In the rows, zero is written as 128.
Known rows, with every step that occurs:
U Z: 154,141,77,124,189,83,147,131,155,148,110,139,96,81,124,117,142,113,112,106,117,74,121,146,180,147,98,136,157,153,106,147,102,203,111,127,110,109,120,148,116,56,101,129,122,142,124,157,94,133,144,143,151,155,189,90,200,171,136,121,159,103,144,121,93,144,160,117,115,157,123,141,116
T M W: 154,152,107,140,215,81,140,166,196,137,119,160,139,79,141,99,152,77,85,145,131,106,85,181,191,91,117,154,146,148,107,133,98,186,101,127,130,159,102,147,142,60,145,107,108,114,142,132,113,137,102,149,145,124,197,118,189,215,141,119,183,129,144,107,144,139,151,114,118,165,119,175,109
Z W M T: 171,138,116,128,173,79,111,142,137,148,91,152,103,92,167,143,157,119,135,156,124,159,88,118,181,88,74,127,172,134,112,117,104,221,91,157,163,147,148,186,147,46,112,90,143,128,114,131,168,87,112,163,130,122,175,118,181,185,110,192,186,97,130,103,124,116,136,130,105,118,141,169,155
W M K Z P: 131,134,78,94,177,85,101,103,152,134,87,138,165,115,209,97,182,126,114,180,139,132,153,112,165,111,92,160,148,110,124,168,119,190,109,117,161,140,143,173,152,86,125,107,171,173,106,159,136,102,123,148,190,85,197,105,158,162,147,134,171,100,109,79,115,113,131,94,122,149,140,149,126
W M P: 161,175,68,120,192,97,110,127,152,146,89,135,133,99,166,116,180,130,125,140,144,118,116,111,156,128,109,160,191,143,81,136,116,178,103,121,150,172,146,166,159,45,120,99,146,155,86,118,105,124,123,172,191,116,172,117,177,173,144,138,196,105,118,94,103,134,134,109,160,108,112,176,134
M K: 133,153,73,114,191,65,116,112,162,137,118,147,120,94,171,96,189,105,109,132,114,102,150,117,181,135,89,146,126,137,114,143,94,194,99,148,139,148,142,159,137,57,98,111,151,166,128,143,109,135,119,178,124,150,190,98,183,170,122,132,170,98,152,116,113,113,118,95,125,141,153,156,152
K Z W M T: 176,118,106,97,178,86,114,135,138,155,97,135,128,96,169,147,139,86,140,180,167,167,93,118,175,86,68,128,165,95,112,123,116,227,80,134,145,135,149,178,154,74,126,123,162,127,113,152,173,108,147,136,154,106,163,95,167,171,120,164,146,97,103,114,135,113,127,136,96,149,130,158,140
Z P: 172,154,97,119,183,93,110,128,185,143,90,140,161,99,198,91,187,91,128,128,90,121,126,103,171,104,93,146,126,155,116,149,105,195,121,143,112,150,126,146,122,85,125,89,130,154,169,135,134,160,129,134,139,110,235,127,170,182,176,134,190,108,140,102,121,131,133,116,113,133,143,149,93
P M K Z A: 163,126,54,108,180,88,128,103,165,132,121,128,122,104,190,133,122,83,132,175,109,104,151,143,168,136,67,136,152,74,154,122,103,215,94,99,151,116,171,127,127,44,94,152,173,133,133,178,95,138,147,160,158,128,203,102,138,168,134,83,133,97,113,98,127,106,97,93,109,139,129,136,107
Z T: 157,161,92,109,185,94,134,162,168,152,93,136,135,113,142,89,198,104,142,92,82,125,118,122,184,104,90,129,139,141,129,117,99,207,135,131,115,131,129,174,140,77,76,113,116,157,154,156,158,160,140,155,133,126,201,106,162,180,153,108,171,106,122,124,128,130,112,123,114,120,132,160,116
P M A: 192,147,85,126,187,84,103,141,178,120,120,143,116,79,175,146,117,72,115,170,83,98,112,133,168,126,104,145,132,108,142,127,108,215,93,140,134,172,154,106,143,28,108,155,126,117,142,127,109,149,117,155,130,145,195,108,155,172,129,120,125,120,139,97,152,102,112,108,136,163,127,139,123
W M: 166,162,92,140,174,83,114,135,158,138,92,133,112,104,176,113,178,129,118,146,118,105,107,120,167,124,113,147,160,144,96,152,105,188,128,132,154,137,146,175,156,35,122,87,142,130,117,126,131,112,123,168,186,134,172,116,170,166,136,151,185,118,119,98,94,134,141,95,156,136,113,168,134
K Z W M: 181,117,88,118,171,91,118,150,137,147,105,127,148,107,174,139,139,72,144,168,165,144,100,124,174,94,85,136,147,90,98,129,120,214,107,128,142,126,153,174,135,69,131,104,158,126,114,140,146,97,145,120,170,91,176,109,157,165,127,151,162,106,105,113,109,153,151,122,109,150,118,153,119
T M: 150,152,86,139,193,71,134,150,198,134,106,137,132,98,153,109,163,81,106,126,131,104,96,178,174,104,110,155,143,136,121,128,98,193,108,122,134,130,117,156,137,57,127,119,115,116,154,143,136,157,127,130,141,139,194,128,186,191,143,116,184,107,136,107,133,125,154,108,111,141,118,162,119
T M K Z: 113,126,75,102,194,55,131,121,185,137,120,139,146,106,157,91,161,74,103,159,162,109,126,175,168,108,94,170,144,104,128,132,103,193,83,107,143,120,125,155,146,87,125,150,147,133,133,163,132,150,129,131,145,119,196,104,175,183,130,100,154,93,123,105,144,105,132,100,90,154,140,147,132
Z W: 185,135,90,135,180,76,133,156,150,151,108,139,140,92,157,126,162,64,138,116,115,113,90,118,197,105,83,128,124,127,105,120,105,217,106,161,117,142,137,163,98,60,115,92,129,135,135,128,132,114,132,134,102,132,185,129,171,179,125,166,180,103,144,122,111,151,144,120,115,136,143,165,126
K Z: 176,134,80,103,186,80,124,123,169,146,125,124,150,108,159,113,154,57,138,146,151,119,122,118,171,125,93,141,123,93,109,133,106,209,114,112,113,131,142,140,145,86,138,126,162,131,144,162,122,160,153,123,151,121,186,91,166,163,142,117,143,106,112,134,134,128,129,131,123,170,117,143,103
P M: 175,145,59,147,170,81,119,137,178,127,124,136,122,78,189,146,149,97,119,167,98,99,127,137,167,136,102,151,138,133,130,133,99,205,115,121,138,144,164,123,132,19,110,125,122,113,152,147,79,150,123,147,152,165,189,122,149,170,147,112,162,111,132,118,127,119,112,105,133,157,108,147,103
U M: 149,153,77,153,168,79,141,121,182,136,121,141,139,74,155,103,135,133,102,136,93,103,102,132,158,135,89,171,151,146,110,182,86,207,149,112,125,165,134,145,157,27,114,122,119,139,124,145,122,136,149,176,161,150,178,111,192,179,143,115,168,101,149,104,113,164,155,117,148,120,123,159,113
Z T M A: 146,153,121,103,201,102,132,171,186,141,76,151,142,107,129,105,157,82,130,102,102,119,84,173,193,77,92,142,153,134,148,110,100,206,105,126,131,143,108,175,153,87,85,154,102,150,161,142,183,153,128,141,125,92,206,96,171,202,138,104,130,114,122,102,160,106,137,118,99,106,142,169,133
M W: 185,160,105,132,213,85,123,161,170,146,131,157,145,85,139,102,169,88,100,136,111,100,109,125,187,118,108,138,135,146,104,143,100,202,111,144,119,177,113,147,135,67,126,94,119,130,138,126,101,140,111,184,142,139,195,99,181,193,132,135,186,136,149,123,130,144,125,133,135,175,125,163,118
T M A: 164,152,112,128,209,76,118,154,192,128,97,150,134,91,144,112,139,69,106,136,120,105,74,176,192,98,104,158,135,127,126,127,94,208,86,141,130,154,103,148,156,78,126,147,111,123,147,127,148,151,109,130,118,117,205,109,196,194,124,128,138,118,134,93,151,109,150,113,116,140,135,161,145

Rows:
131,152,72,97,211,110,167,154,158,154,87,143,117,89,91,114,145,132,129,83,121,94,107,177,176,121,90,147,219,153,123,108,107,193,94,91,124,115,95,170,126,70,74,163,102,164,128,177,126,133,152,135,157,99,189,107,201,211,145,78,161,86,132,114,127,138,166,122,92,99,123,169,111  U Z T M P
115,127,91,96,196,71,124,107,194,134,100,140,169,100,183,84,171,78,107,169,149,115,132,163,172,97,85,168,139,112,137,141,109,192,88,105,142,133,114,149,140,103,137,139,140,147,153,167,146,149,132,115,144,88,216,110,170,190,151,93,165,92,124,97,156,101,144,106,80,149,149,149,108  T M K Z P
132,137,83,69,187,79,123,122,151,155,104,137,148,123,149,93,183,95,141,130,131,131,159,124,184,119,72,143,142,100,140,128,99,207,106,107,126,121,143,183,146,102,89,137,156,179,127,180,159,154,154,152,138,112,192,80,146,169,136,96,143,95,120,133,146,99,99,109,93,142,149,143,133  M K Z T
166,139,86,117,188,98,136,126,162,151,88,141,118,79,154,109,143,119,118,106,91,85,127,119,174,134,95,136,149,155,113,163,104,196,118,130,101,120,106,148,104,81,106,114,120,154,146,156,104,139,138,124,149,116,227,104,195,182,169,122,176,94,139,102,102,152,162,112,105,152,146,141,91  U Z P
184,128,75,103,184,99,121,141,135,155,97,129,169,98,155,141,134,74,146,164,182,148,105,103,176,103,80,149,188,91,93,115,125,204,85,115,142,159,147,166,141,83,136,113,157,147,92,139,142,103,147,128,167,83,162,114,159,170,135,135,168,95,107,116,123,142,141,135,120,132,119,166,122  K Z W M P
138,133,76,80,189,79,110,95,167,142,105,141,164,112,189,81,182,91,121,159,132,123,157,99,171,116,80,151,121,111,122,154,106,198,94,123,126,137,134,157,129,117,126,123,169,175,132,164,136,152,132,139,146,111,218,94,169,166,152,116,160,91,133,108,136,104,126,114,100,158,156,139,109  M K Z P
144,118,72,115,171,83,148,139,110,144,86,146,92,88,142,126,134,144,117,132,134,93,123,139,188,128,82,132,176,128,115,152,108,206,91,145,153,118,135,181,100,42,86,111,132,165,84,151,110,50,123,161,163,126,172,109,195,181,112,163,171,95,149,96,63,150,167,89,108,136,143,159,152  U Z W M K
139,138,89,114,204,113,174,176,156,154,88,158,110,82,88,100,137,124,109,97,104,98,106,200,195,107,100,138,190,150,129,127,97,196,107,103,122,124,83,177,120,68,83,149,79,146,144,175,127,121,129,147,156,106,198,103,198,222,142,92,166,119,148,111,118,148,169,112,90,144,124,167,102  U Z T M W
146,170,59,141,194,84,145,105,176,144,121,147,165,67,139,114,142,142,110,131,106,112,104,114,153,137,79,177,193,154,93,168,105,196,119,97,128,198,136,131,160,47,114,121,122,158,106,139,102,141,156,181,165,134,167,114,196,184,150,95,174,91,147,108,121,160,150,130,161,96,126,168,112  U M P
160,128,111,86,199,105,131,158,177,142,84,134,156,111,124,108,122,60,140,133,138,140,98,163,186,85,87,145,146,91,146,112,107,217,94,97,118,120,115,166,159,107,108,183,129,142,150,165,195,166,149,118,138,72,195,85,164,186,145,79,114,109,99,106,171,108,135,130,85,134,125,156,117  K Z T M A
145,120,53,105,175,71,111,104,162,122,143,134,131,85,192,124,138,87,114,193,128,115,160,127,166,143,90,154,132,82,144,134,100,208,87,104,147,147,169,127,134,49,106,155,163,133,134,166,83,148,134,148,154,140,191,99,138,164,133,90,134,97,128,125,146,98,102,97,108,176,119,119,118  P M K Z
173,152,89,151,190,86,143,146,176,138,129,166,144,59,134,108,123,130,88,150,79,112,95,138,172,119,96,168,156,159,98,186,90,198,135,115,118,199,112,133,153,41,130,110,97,134,118,142,103,118,130,195,165,137,179,107,191,207,144,118,174,123,162,109,117,175,151,130,165,144,122,164,114  U M W
164,148,83,128,178,63,110,119,179,131,130,142,93,73,181,148,137,120,117,182,99,133,114,134,159,120,84,144,156,126,138,120,92,218,89,127,145,163,159,121,153,24,105,138,145,103,163,157,112,166,125,159,126,175,196,106,156,168,129,123,153,95,133,115,167,82,94,118,112,161,120,132,126  P M T
179,155,78,130,183,96,124,139,134,152,92,144,152,87,161,137,162,107,142,138,141,137,93,104,180,104,87,138,186,133,84,120,123,194,90,151,152,165,143,172,128,54,118,86,130,159,85,121,122,87,124,155,159,105,174,131,172,179,126,157,202,94,127,100,102,153,139,123,134,102,133,184,139  Z W M P
109,146,86,102,193,80,141,149,175,143,95,148,135,110,144,84,195,120,125,112,103,121,132,173,182,93,87,152,154,143,138,115,94,191,107,114,148,125,125,185,144,75,79,127,115,169,143,166,164,141,129,163,136,114,200,113,166,200,140,104,172,89,133,104,143,104,117,102,81,104,151,174,137  Z T M K
173,130,87,92,177,95,99,101,188,136,113,133,152,85,212,130,131,92,127,202,127,151,131,111,155,97,74,150,149,105,147,129,116,217,93,105,136,152,146,124,147,88,131,152,156,122,176,170,136,168,146,118,149,110,220,102,147,172,165,99,131,89,108,111,171,81,111,134,92,183,126,124,82  K Z P M T
142,155,84,123,178,74,107,117,148,130,101,138,109,110,187,101,200,150,112,157,116,115,141,122,171,130,106,158,154,142,112,158,104,184,114,133,173,147,154,187,156,41,105,100,146,163,98,139,121,95,104,198,180,145,182,101,171,161,122,156,187,107,133,88,94,112,116,83,139,124,133,167,159  W M K
191,116,105,106,184,93,105,154,131,141,89,138,157,101,168,151,113,68,141,177,157,147,88,118,188,96,90,136,141,77,115,123,123,227,79,143,134,142,141,161,145,95,130,134,150,138,106,130,165,96,134,121,154,79,167,90,164,165,117,160,124,118,106,105,124,140,142,127,115,145,133,152,143  K Z W M A
143,138,70,103,179,72,108,107,145,141,104,126,119,109,180,105,178,119,115,171,157,127,144,128,169,128,96,162,153,100,112,157,111,186,106,113,168,140,153,181,161,63,119,117,172,154,95,154,130,105,133,173,198,117,169,96,159,155,125,136,156,103,113,103,115,112,124,90,126,145,128,149,147  W M K Z
145,142,54,126,174,55,117,116,164,121,132,138,109,81,192,126,165,117,112,177,98,101,149,141,169,146,101,157,143,117,142,147,97,199,93,122,156,152,170,133,129,16,98,128,131,137,131,151,71,135,117,169,142,170,200,114,149,168,130,104,157,103,151,114,127,99,102,83,127,159,126,136,128  P M K
153,113,59,109,171,73,126,114,146,135,135,139,140,88,187,144,135,75,127,194,136,121,138,136,184,124,70,147,138,79,151,121,112,215,71,119,153,148,173,129,110,53,111,146,152,131,123,160,101,114,128,135,141,129,189,111,132,168,122,114,143,88,138,120,138,110,105,109,98,166,130,127,116  P M K Z W
